Every row comes from one small tree of marks. The marks that hang from a mark follow it in brackets, in alphabetical order. Every link used is in the known rows. Which tree was each row made from?
Known rows
vugor(tusufi): [-11.2   7.1  15.5  14.3  19.4 -15.1 -13.7  14.6   4.9  11.4 -13.2  10.2
  -9.0  -4.0 -10.0 -10.6   8.3   1.8  -6.2]
faraguz(radeg vugor(gemo)): [ -2.8  -9.1  15.5  16.6  29.2   3.1 -23.2  -1.6  11.1  -3.1  54.0  23.5
  -0.1  -7.9   1.3 -30.8   1.7   7.8 -15.7]
faraguz(radeg vugor(tusufi(sazif))): [  9.9  -7.1   6.9  15.3  41.8 -27.2 -30.2   8.9  21.4  16.6  28.1  35.5
  -8.2  -8.4 -13.6 -48.4   5.0  15.9 -28.5]
roso(volo vugor(gemo sazif)): [ 16.2   5.4  34.3  11.3  30.1   1.0 -27.4  16.5  -5.7  20.4  15.9  18.9
 -15.6 -33.2  27.7 -40.6  -8.7  15.8  -9.7]
gemo(tusufi vugor): [ 10.6   2.7  -7.2  17.5 -32.2 -40.4 -29.2  38.4   2.8  -2.7  18.8   4.6
 -12.8 -26.6   8.5 -37.6   8.9 -12.4 -28.0]
faraguz(radeg vugor): [ -5.4 -11.0  -1.9   6.5  25.2 -12.0 -10.5  -4.5  23.3  -5.7  52.1  18.5
  -8.0  -5.3 -11.9 -22.8  10.8   2.0 -20.9]
faraguz(radeg vugor(gemo tusufi)): [-14.8  -1.8  28.7  29.5  48.0 -10.8 -34.4  11.6  15.0   8.5  42.1  33.9
  -7.8 -12.0  -7.2 -41.8  10.0   9.8 -20.7]
vugor(gemo(tusufi) sazif): [ -0.5  18.4  41.0  18.1 -17.6 -10.4 -34.8  32.4 -22.9  20.9   9.2  14.0
  14.3 -10.1  32.0 -42.9 -30.8  25.1  10.2]
faraguz(vugor): [  8.6  -3.0 -11.8   0.1  13.0   6.0  -9.9  13.0   8.4   0.1  17.8   9.1
  -6.6   0.6 -17.2 -19.3  -4.1  -0.1 -13.3]
vugor(gemo sazif tusufi): [-14.6  16.6  49.9  32.1  20.0  -7.5 -35.5  28.6 -15.6  27.3 -14.0  23.9
   7.8  -5.7  14.9 -38.5 -18.9  24.9  14.1]
roso(gemo vugor): [  9.7  11.5   3.4   3.8  32.1  -6.3  -2.9   8.4  12.0   3.2  20.9   7.2
 -20.7 -14.9   0.2 -35.9 -11.5 -13.3  -4.7]
vugor(gemo): [  2.5   2.5  19.6  11.1   5.8  17.2 -13.9   3.4 -13.7   4.9   0.5   6.7
  10.2  -2.9  15.1  -8.0  -8.0   6.7   5.6]
vugor(sazif): [ -6.3   5.7  15.3   4.8  -5.6  -8.2  -7.5  12.2  -4.2  12.2  -1.6   7.0
   8.4   0.9  10.2 -17.2 -18.7  17.1  12.8]
radeg(faraguz(vugor(gemo sazif))): [-14.8  16.2  32.3  11.0  20.5  25.3 -21.9  29.6 -13.3   4.4  33.3   3.4
  25.9   5.1   9.4 -66.9 -28.9  30.6   2.4]
radeg(faraguz): [-20.0  13.2  13.4  -1.7   8.0  13.1   4.4   5.5  -6.1  -9.5  16.8 -15.9
  18.1   5.8   6.8 -27.6  -2.8  11.3  -0.8]
radeg(faraguz(vugor)): [-12.1   9.3   2.4  -2.2  19.7  18.1  -3.8  18.0   1.0  -8.7  32.0  -7.1
  10.3   6.5 -10.0 -44.1  -6.8  11.7 -13.7]
radeg(faraguz(vugor(tusufi(sazif)))): [ -0.5  12.8  10.8   5.5  35.7   2.6 -20.6  30.1   0.5  12.2  11.0   7.7
   9.1   4.5 -10.1 -67.7 -10.7  23.5 -19.4]
roso(gemo vugor(tusufi(sazif))): [ 24.4  15.7  12.8  14.8  49.7 -21.2 -22.0  21.7   9.6  25.8  -4.3  24.3
 -22.8 -18.4  -0.1 -61.0 -17.0   0.6 -11.6]
roso(gemo): [ -4.8   9.5  15.9   8.2  16.6 -13.7  10.3   2.9   7.2  -3.9   3.7   4.3
  -0.6   2.5  13.3 -18.5 -21.5  -4.0  11.9]
radeg(faraguz(vugor(gemo tusufi(sazif)))): [  2.2  15.3  28.3  15.2  39.4  18.6 -31.0  32.0 -11.1  15.5  10.5  13.1
  16.0   1.6   1.8 -76.0 -17.2  29.3 -14.5]
faraguz(radeg): [-13.9  -8.3   8.6   7.9  12.3 -16.8  -1.0 -17.1  13.9  -6.6  33.7   9.3
  -1.1  -5.2   5.1  -3.4  15.1   2.6  -7.7]

Which tree is each row?
[ 27.4   8.9  23.4   9.7 -12.1  -6.4 -32.6  21.9 -23.0  21.2  -3.7  15.0
  11.4 -11.7  29.7 -41.3 -23.1  18.9  -5.5]	vugor(gemo(tusufi(sazif)))
[-21.0  16.0  14.0   9.7  35.4   6.0 -14.9  28.0   5.2   0.6  22.8  -0.6
   2.6   3.9 -15.9 -54.0   0.3  11.8 -17.4]	radeg(faraguz(vugor(tusufi)))
[ 11.2   3.4  14.9   7.8  46.9 -20.7 -19.6  16.3  14.9  16.8   3.8  17.0
 -39.0 -33.8  -4.2 -27.5  22.6  -5.7 -31.6]	roso(volo vugor(tusufi))
[-14.6  -4.3   9.5  19.6  42.2 -26.6 -23.0   8.6  27.0   4.4  41.3  27.5
 -16.1  -8.9 -20.8 -33.0  17.6   3.4 -26.7]	faraguz(radeg vugor(tusufi))
[-17.0   4.6  42.6  35.3  42.3 -17.6 -42.5  20.8   9.8  18.6  41.0  39.3
   0.4 -10.4   0.4 -56.3  -8.5  25.7  -8.5]	faraguz(radeg vugor(gemo sazif tusufi))
[ 37.2  -0.1 -10.9  12.9 -31.9 -43.8 -37.1  40.6  -3.6  11.1   5.9  12.4
  -5.4 -26.0  16.2 -54.5  -4.2   0.6 -31.3]	gemo(tusufi(sazif) vugor)
[  1.4  13.0  37.9  28.0  -1.2 -73.3 -18.5  44.9  11.5   1.3  18.6  16.2
 -14.7 -31.6  46.4 -64.6 -21.6   1.6 -14.5]	roso(gemo(tusufi vugor(sazif)) volo)
[ 13.1   6.4  33.7  19.4  51.8  -5.3 -32.4  19.1   2.6  20.4   6.2  21.7
 -30.1 -37.6  10.4 -36.1  16.5   0.6 -26.5]	roso(volo vugor(gemo tusufi))
[-23.9  20.6  26.9  13.8  32.6  -0.3 -22.0  37.6   1.6  10.2  20.7   5.7
  10.2   4.7  -9.5 -67.0 -14.7  26.9  -6.8]	radeg(faraguz(vugor(sazif tusufi)))
[ -2.0  12.8  35.5   8.1  11.9 -50.1   2.3  17.2  10.0  -1.1  11.8   8.7
 -13.7 -18.2  38.5 -33.2 -16.7  -0.5  -9.1]	roso(gemo(tusufi) volo)
[-13.4  23.2  37.4  12.1   7.5   8.4 -32.9  43.8 -15.7   8.6  39.1   3.6
  21.9  -2.2  16.0 -79.1 -31.0  31.6  -5.3]	radeg(faraguz(vugor(gemo(tusufi) sazif)))
[-18.8  19.1  30.2  19.4  40.4  18.8 -25.8  31.3  -6.1   3.1  22.8   6.7
  10.4   2.0  -5.8 -61.3  -7.1  17.6 -13.1]	radeg(faraguz(vugor(gemo tusufi)))
[-19.9   1.3  24.3  24.7  37.9 -31.9 -31.5  18.9  22.9  15.5  40.2  35.1
  -7.5  -7.4 -12.0 -49.3   0.6  19.9 -13.8]	faraguz(radeg vugor(sazif tusufi))
[ -6.3   6.6  12.8  34.2   2.8 -39.6 -34.3  44.9   6.2  12.7  -2.2  18.7
 -10.3 -19.2  -0.6 -44.6   1.4   2.3 -10.9]	gemo(vugor(sazif tusufi))
[ -7.0   5.0  34.8  22.5   9.3 -22.8 -42.4  24.6   3.5  12.9  59.3  31.7
   5.3 -14.5  17.1 -60.9 -17.0  24.9 -12.7]	faraguz(radeg vugor(gemo(tusufi) sazif))
[-10.2  12.1  18.2   6.4  23.4  30.7 -16.0  19.8  -9.6  -5.2  33.8  -3.9
  17.8   3.8   2.2 -51.8 -13.1  18.1  -7.7]	radeg(faraguz(vugor(gemo)))
[ -9.3  -6.2  11.4  11.5  21.6 -19.1 -19.7   5.5  20.6   4.9  50.8  24.2
  -0.9  -3.9  -4.3 -38.2  -6.4  17.5  -9.8]	faraguz(radeg vugor(sazif))
[ -7.5  -2.7  29.7  22.2  24.7  -3.2 -30.8   9.2   8.1   7.9  52.0  29.7
   8.2  -6.6   9.7 -45.8 -14.4  23.9  -4.6]	faraguz(radeg vugor(gemo sazif))
[ 12.2   7.2  11.6  10.2   1.1   2.1 -34.0  30.5  -6.4   8.6  28.0  15.1
  -0.1  -9.1   3.7 -43.4 -15.0   6.4 -17.3]	faraguz(vugor(gemo(tusufi)))
[-23.1  23.5  43.4  23.2  36.7  13.0 -33.3  41.1 -10.6  13.5  23.2  11.1
  16.9   2.2   2.2 -74.3 -21.2  31.9  -2.8]	radeg(faraguz(vugor(gemo sazif tusufi)))
[ 16.4   7.7  30.5  21.9  24.5  -1.6 -34.1  18.6 -16.6  28.2 -26.1  25.8
   6.5  -7.4  14.1 -38.1 -14.8  21.0  -1.8]	vugor(gemo tusufi(sazif))
[ 22.2  -1.7  -4.7  25.3   5.7 -32.9 -33.6  34.5   3.7  13.4 -14.0  20.7
 -10.8 -19.6  -1.9 -44.4   7.0   0.1 -25.2]	gemo(vugor(tusufi(sazif)))
[ -9.2  19.1  24.2   6.0   9.7  15.7 -24.5  34.2 -11.7  -1.5  40.9  -1.1
  15.5  -3.0   8.9 -66.9 -14.8  17.6 -16.0]	radeg(faraguz(vugor(gemo(tusufi))))
